Each row was made from one walk, in order. Every step used is in the known rows, and no mark comes twice. Write each row's walk.
Known rows:
fasokeg pafi puvop: [-1.81  0.55 -2.38 -2.24  1.24 -0.89 -0.73  0.38  0.43  0.96  0.09 -0.22
 -1.64  0.47 -0.19  1.30  1.25  0.22 -1.00  0.03  0.20 -1.30  2.54]
zifes zabut pafi: [-0.54 -0.70  0.44 -0.94  0.92  0.51 -0.50  0.41  1.15  0.69  0.11 -0.54
  1.76  1.57 -0.64  2.51 -0.14 -1.29  3.79  1.53 -2.09  1.95  0.52]
suna fasokeg pafi zabut zifes: [-0.39 -0.21 -0.02 -2.27  0.21 -1.05 -1.00  0.10  0.42  0.56 -0.22 -0.66
  0.05 -0.12 -1.52  0.59  0.79 -0.90 -0.61 -0.59 -0.12  0.51  1.44]
zifes zabut pafi puvop suna fasokeg: [ 0.48 -0.64 -1.63 -1.28  0.74 -0.48 -1.22 -0.50  0.73 -1.97  0.23 -0.65
  0.59  0.69 -1.04  7.59 -3.12 -0.15  2.11  1.69 -3.81  3.97  0.75]
fasokeg suna puvop zifes zabut pafi: [-1.68 -2.24  0.18 -2.64  3.20  1.87 -1.19  0.35  1.89  1.15 -1.09  0.20
  1.94  1.45 -1.36  3.48 -0.78  0.71  3.65 -0.13 -2.67  0.25  1.00]
zabut suna puvop zifes fasokeg: [-1.50 -2.55  0.24  0.54 -0.59  0.62 -1.85  0.05  0.74 -0.07 -1.89 -1.21
 -0.64 -0.57 -2.87  4.29 -1.10  1.14  0.96 -0.54 -2.21  1.88 -0.17]
suna puvop: [-0.74 -1.33  0.67  0.13 -0.11  0.72 -1.22  0.94 -0.02  0.32 -0.36 -0.68
  0.09  0.16 -1.04  3.05  0.31  0.57 -0.56 -0.41 -0.94  0.55  1.01]
suna puvop zifes: [-1.82 -1.74  0.90 -0.34  0.70  0.76 -1.52 -0.40  1.08  0.63 -1.30 -0.70
  0.71  0.11 -0.90  2.01 -0.56  2.09  0.07 -2.29 -0.13  0.00  0.52]
zifes fasokeg pafi nedaro: [-1.05 -0.17 -1.28 -2.47 -2.84 -0.87  0.03  0.06  0.47  2.18  0.80 -0.52
 -1.83  1.95  0.29  0.16  0.71 -0.94 -2.28 -0.77 -1.45  0.75  1.54]
nedaro pafi zabut zifes fasokeg suna: [ 1.60 -1.71 -1.76 -2.95  1.44 -0.35  0.01  1.12  0.29  1.04 -1.39 -0.17
 -1.92 -0.88 -0.06  1.12  0.34 -1.56 -0.18 -0.05 -1.88 -0.68  1.02]
nedaro pafi puvop zifes: [-1.86 -0.95 -2.19 -2.43  2.42 -1.21 -1.15 -0.55  1.37  0.95 -1.74 -0.65
 -0.82  0.40  1.76  2.31 -0.12  1.73  0.52 -2.46  0.51 -0.26  1.65]
zabut suna fasokeg: [-0.72 -0.48 -0.87 -0.12  0.56 -0.05 -1.04 -0.15 -0.93 -2.07 -0.53  0.48
  0.70  0.47 -2.08  3.36 -1.18  0.90  1.13  0.76 -1.87  2.45 -0.82]
fasokeg zifes zabut pafi: [-1.62 -0.59 -0.20 -1.26  2.46 -0.31 -1.09  0.29  0.66  0.55  0.26  0.05
  1.25  0.37  0.47  1.62 -0.57 -1.23  3.39  1.56 -1.36  1.92 -0.75]
puvop suna: [ 0.70 -0.67 -0.38 -1.61  1.38  1.20 -0.03 -0.90  1.07 -1.94  0.33  0.26
 -0.43 -0.72  0.01  2.19 -1.29 -0.71  0.64 -0.36 -0.43  1.30 -0.35]
puvop suna fasokeg zifes zabut: [ 0.67 -2.02 -0.75 -0.51  1.06 -1.87 -1.11 -0.22 -1.12 -1.65 -0.48  0.33
  1.29 -0.84  0.62  2.76 -3.78 -0.91  0.98  0.75 -1.82  2.77 -1.96]
zifes fasokeg pafi zabut: [ 0.22  0.30  0.34 -2.02 -2.18 -1.74 -0.45  0.64 -0.22  0.27  0.41 -1.33
 -0.89  0.98 -1.36  0.32  1.13 -0.66 -1.22  1.13 -1.00  0.70  2.16]
suna fasokeg pafi puvop: [-1.55  0.91 -2.68 -1.56  0.36 -1.78 -0.82  0.18 -1.00  0.30  0.02 -0.31
 -1.11  1.38 -0.86  2.67 -0.15  0.86 -1.89  0.13 -1.24 -0.28  2.03]
nedaro pafi zabut zifes: [ 0.28 -1.33 -0.27 -2.81  1.49 -0.69 -0.95  0.54  1.63  0.97 -1.03 -1.03
 -0.29 -0.89  0.90  1.15  1.73 -1.48  1.03 -1.30  0.89  1.09  1.65]
suna fasokeg zifes zabut: [ 0.13 -1.42 -0.50  0.60  0.09 -2.71 -1.08  0.47 -1.93 -0.24 -0.77  0.19
  1.62 -0.31  0.52  1.13 -2.86 -0.44  0.41  0.99 -1.48  1.81 -1.74]
pafi nedaro: [-0.36 -0.22 -0.49 -1.54 -1.98 -0.13 -0.21 -0.27  1.57  0.92  0.95  0.19
 -0.34  0.38  1.57  0.34  0.21  0.30 -0.83 -0.89 -0.03  1.37  0.92]
zifes fasokeg suna: [ 1.33 -0.46 -1.47 -0.48  0.14  0.18  0.84  0.66 -1.03  0.26 -0.50  0.71
 -1.67 -0.30 -0.89  0.13 -1.22 -0.27 -1.04  1.12 -2.47 -1.58 -0.42]
puvop zifes zabut suna: [-1.16 -2.93  0.12 -1.08  1.63  0.47 -1.51 -0.18  1.88 -0.61 -1.96  0.31
  2.06 -0.69 -1.36  1.96 -1.09  0.23  4.68 -0.16 -0.48  1.63 -0.31]

Which walk is each row?
[-2.14 -2.48  1.21 -1.94  1.23  0.97 -2.67 -0.02  2.45 -1.23 -1.20 -0.53
  1.12 -0.88 -2.15  4.01  0.35  2.63  2.30 -1.00  0.05  1.97  1.47] => pafi zabut suna puvop zifes
[-0.82 -2.51  1.12 -0.21 -1.56 -0.14 -2.36  0.29  1.38 -0.84 -1.44 -1.61
 -0.26 -0.90 -2.92  4.69 -0.67  1.64  1.20  0.23 -1.94  2.79  0.93] => pafi zabut suna puvop zifes fasokeg
[-1.46 -2.01 -0.17 -1.91  2.66  1.67 -0.89 -0.06  0.94  0.58 -1.44  0.68
  0.31 -0.08 -1.00  1.35 -0.79  2.46 -0.14 -2.05 -0.63 -1.94  0.57] => fasokeg suna puvop zifes
[-0.98  0.22 -1.16  0.33  1.02 -1.96 -0.85 -0.31 -2.20 -0.96  0.13  0.65
  0.00 -0.45  0.62  0.51 -2.04  0.89 -1.63  0.14 -0.56  1.09 -2.11] => suna fasokeg zifes
[-0.13 -1.75 -0.21 -0.01  0.95 -1.84 -0.95  0.61 -0.40  0.45 -0.63  0.35
  1.11 -1.19  1.13 -0.24 -1.50 -1.17  1.39  0.91 -0.18  0.76 -1.20] => fasokeg zifes zabut
[-0.30 -1.60 -0.60 -1.53  2.04  1.67 -0.56  1.24 -0.14  0.24 -0.54  0.79
 -0.32 -0.07 -1.14  2.15  0.05  0.98 -0.81 -0.18 -1.49 -1.56  1.04] => fasokeg suna puvop
[-2.65  0.33 -1.17 -1.45  2.25  0.32 -1.28 -1.15  2.72  0.46 -0.37 -0.49
 -0.28  0.14 -0.11  3.06 -0.30  2.20  2.08 -0.55 -0.41  0.61  1.32] => zabut pafi puvop zifes
[-0.78 -1.43 -0.67 -3.85  2.16 -0.15 -1.62  0.78  1.21 -1.69 -0.57 -0.14
  0.20  0.27 -0.16  3.11  2.01  0.00  2.94  0.25  0.10  2.89  1.88] => nedaro pafi zabut suna
[-2.00 -0.53 -1.69 -0.47  2.50 -1.02 -1.64 -0.18 -1.44 -2.11 -0.21  1.20
  0.07 -1.03 -0.54  1.96 -1.60  0.98  0.52  0.64 -0.71  2.20 -2.36] => zabut suna fasokeg zifes
[-0.65 -0.20  0.60 -2.32 -1.60 -1.67 -0.76 -0.28  0.53  0.54 -0.33 -1.26
 -0.40  0.96 -1.29 -0.15  0.47  0.44 -0.79 -0.28 -0.51  0.35  1.88] => puvop zifes fasokeg pafi zabut
[-0.79 -0.26 -1.22 -0.93  0.90 -0.49 -1.27  0.59  1.92  0.63  0.00 -0.87
  0.24  0.24 -0.28  4.71 -0.18 -0.29  3.09  2.22 -1.98  1.87  2.01] => zifes zabut pafi puvop
[ 0.50 -0.51 -0.16 -3.18  0.43 -1.50 -0.72  0.77  0.35 -0.27 -0.20 -0.90
  0.26  1.09  1.54  1.50  1.63 -0.03  0.46 -0.41  0.27  1.58  2.27] => nedaro pafi zabut
[ 0.24 -0.88 -2.40 -0.93  0.86 -0.37  0.00 -0.10  0.48  0.54 -1.42  0.43
 -2.10 -1.18 -0.57  1.39 -1.97  1.66 -0.82  0.17 -2.04 -1.95  0.42] => pafi puvop zifes fasokeg suna
[-0.84 -0.65 -1.00 -0.94 -0.15 -0.24 -0.11  0.24 -0.26  2.32 -0.85 -0.90
 -2.06  0.20 -1.74 -0.39  0.84 -2.62 -1.07 -0.77 -1.03 -0.94  0.40] => zabut zifes fasokeg pafi
[-0.70 -1.17 -2.10 -0.51 -0.44 -1.96 -0.92 -0.27  0.22  1.22 -2.00 -1.75
 -2.02  0.31  0.60  3.15 -1.03  0.67 -0.43 -1.27 -1.55  0.71  0.98] => nedaro pafi puvop zifes fasokeg
[-2.41 -1.55 -0.60 -2.67 -2.39 -0.21 -1.19 -0.18  1.24  2.65 -0.28 -1.13
 -1.25  2.03 -0.45  1.73  0.31  0.59 -2.19 -2.45 -1.59  0.80  2.06] => suna puvop zifes fasokeg pafi nedaro
[-1.75 -0.91 -0.69 -2.80  0.31 -0.32 -1.21 -0.03  2.27  1.37  1.13  0.26
  0.69  0.73  1.99  1.81 -0.31 -0.73  2.25  0.53 -1.24  3.13  0.23] => fasokeg zifes zabut pafi nedaro
[-0.68 -0.46  0.24 -2.90  1.00 -0.25 -0.87  0.26  1.70  1.13 -0.16 -0.63
 -0.42 -0.88 -0.93 -0.69  2.00 -1.40  0.24 -0.69  1.14 -0.37  1.86] => fasokeg pafi zabut zifes
[ 1.04 -0.29 -0.66 -0.60  0.16 -0.06 -0.18 -1.04 -0.78 -2.53  0.21  0.12
  0.28  0.45 -0.80  3.69 -2.89  0.22 -0.59 -0.15 -2.17  2.40 -0.95] => puvop suna fasokeg
[-1.33 -0.45 -0.79 -1.29  1.59 -1.74 -2.09  0.03 -0.78 -2.83  0.19  0.76
  0.35 -1.46 -0.65  2.32 -1.10  1.41  0.68  1.42 -0.44  3.27 -1.26] => pafi zabut suna fasokeg zifes
[ 0.45 -2.49 -0.81 -0.24  0.84  1.43 -0.69  1.38  0.07  1.47 -1.42 -0.24
 -1.86 -1.48 -2.23  3.01 -0.48 -0.70 -1.03 -0.08 -2.67 -1.07  0.34] => zabut zifes fasokeg suna puvop
[-1.33 -2.62 -2.42 -1.99  1.82 -1.84 -2.18  0.15  0.16 -0.72 -2.60 -0.41
  1.36  0.98 -0.61  5.97 -1.92  1.08  2.96 -0.56 -2.34  2.98  0.77] => nedaro pafi puvop zifes zabut suna fasokeg
[-0.04 -1.02 -1.50 -2.39  2.12  0.82 -1.09 -0.29  2.78 -1.40  0.39 -0.52
 -0.20 -0.48 -0.21  6.41 -1.45 -0.96  3.49  1.65 -2.27  2.96  1.44] => zifes zabut pafi puvop suna
[-0.73  0.08 -1.38 -3.01  1.36  0.02 -0.12 -0.83 -1.20 -1.22  0.29  0.28
 -0.13  2.23 -1.26  1.99 -1.10 -0.57 -1.26 -1.02 -1.61  0.65  0.28] => puvop suna fasokeg pafi
[-1.63  1.04 -1.72 -1.20  1.55  0.31 -1.03  0.06  1.83  0.06  0.69 -0.53
 -1.12  0.13 -0.24  4.10  0.61  0.71  1.57  1.48 -1.24  1.23  1.91] => zabut pafi puvop
[ 0.41 -1.00 -1.11 -0.91  0.77  0.35  0.54 -0.29 -0.17  0.58 -1.34  0.77
 -1.13 -0.38 -0.83 -0.38 -1.88  0.99 -0.56 -0.40 -1.90 -1.99 -0.69] => puvop zifes fasokeg suna
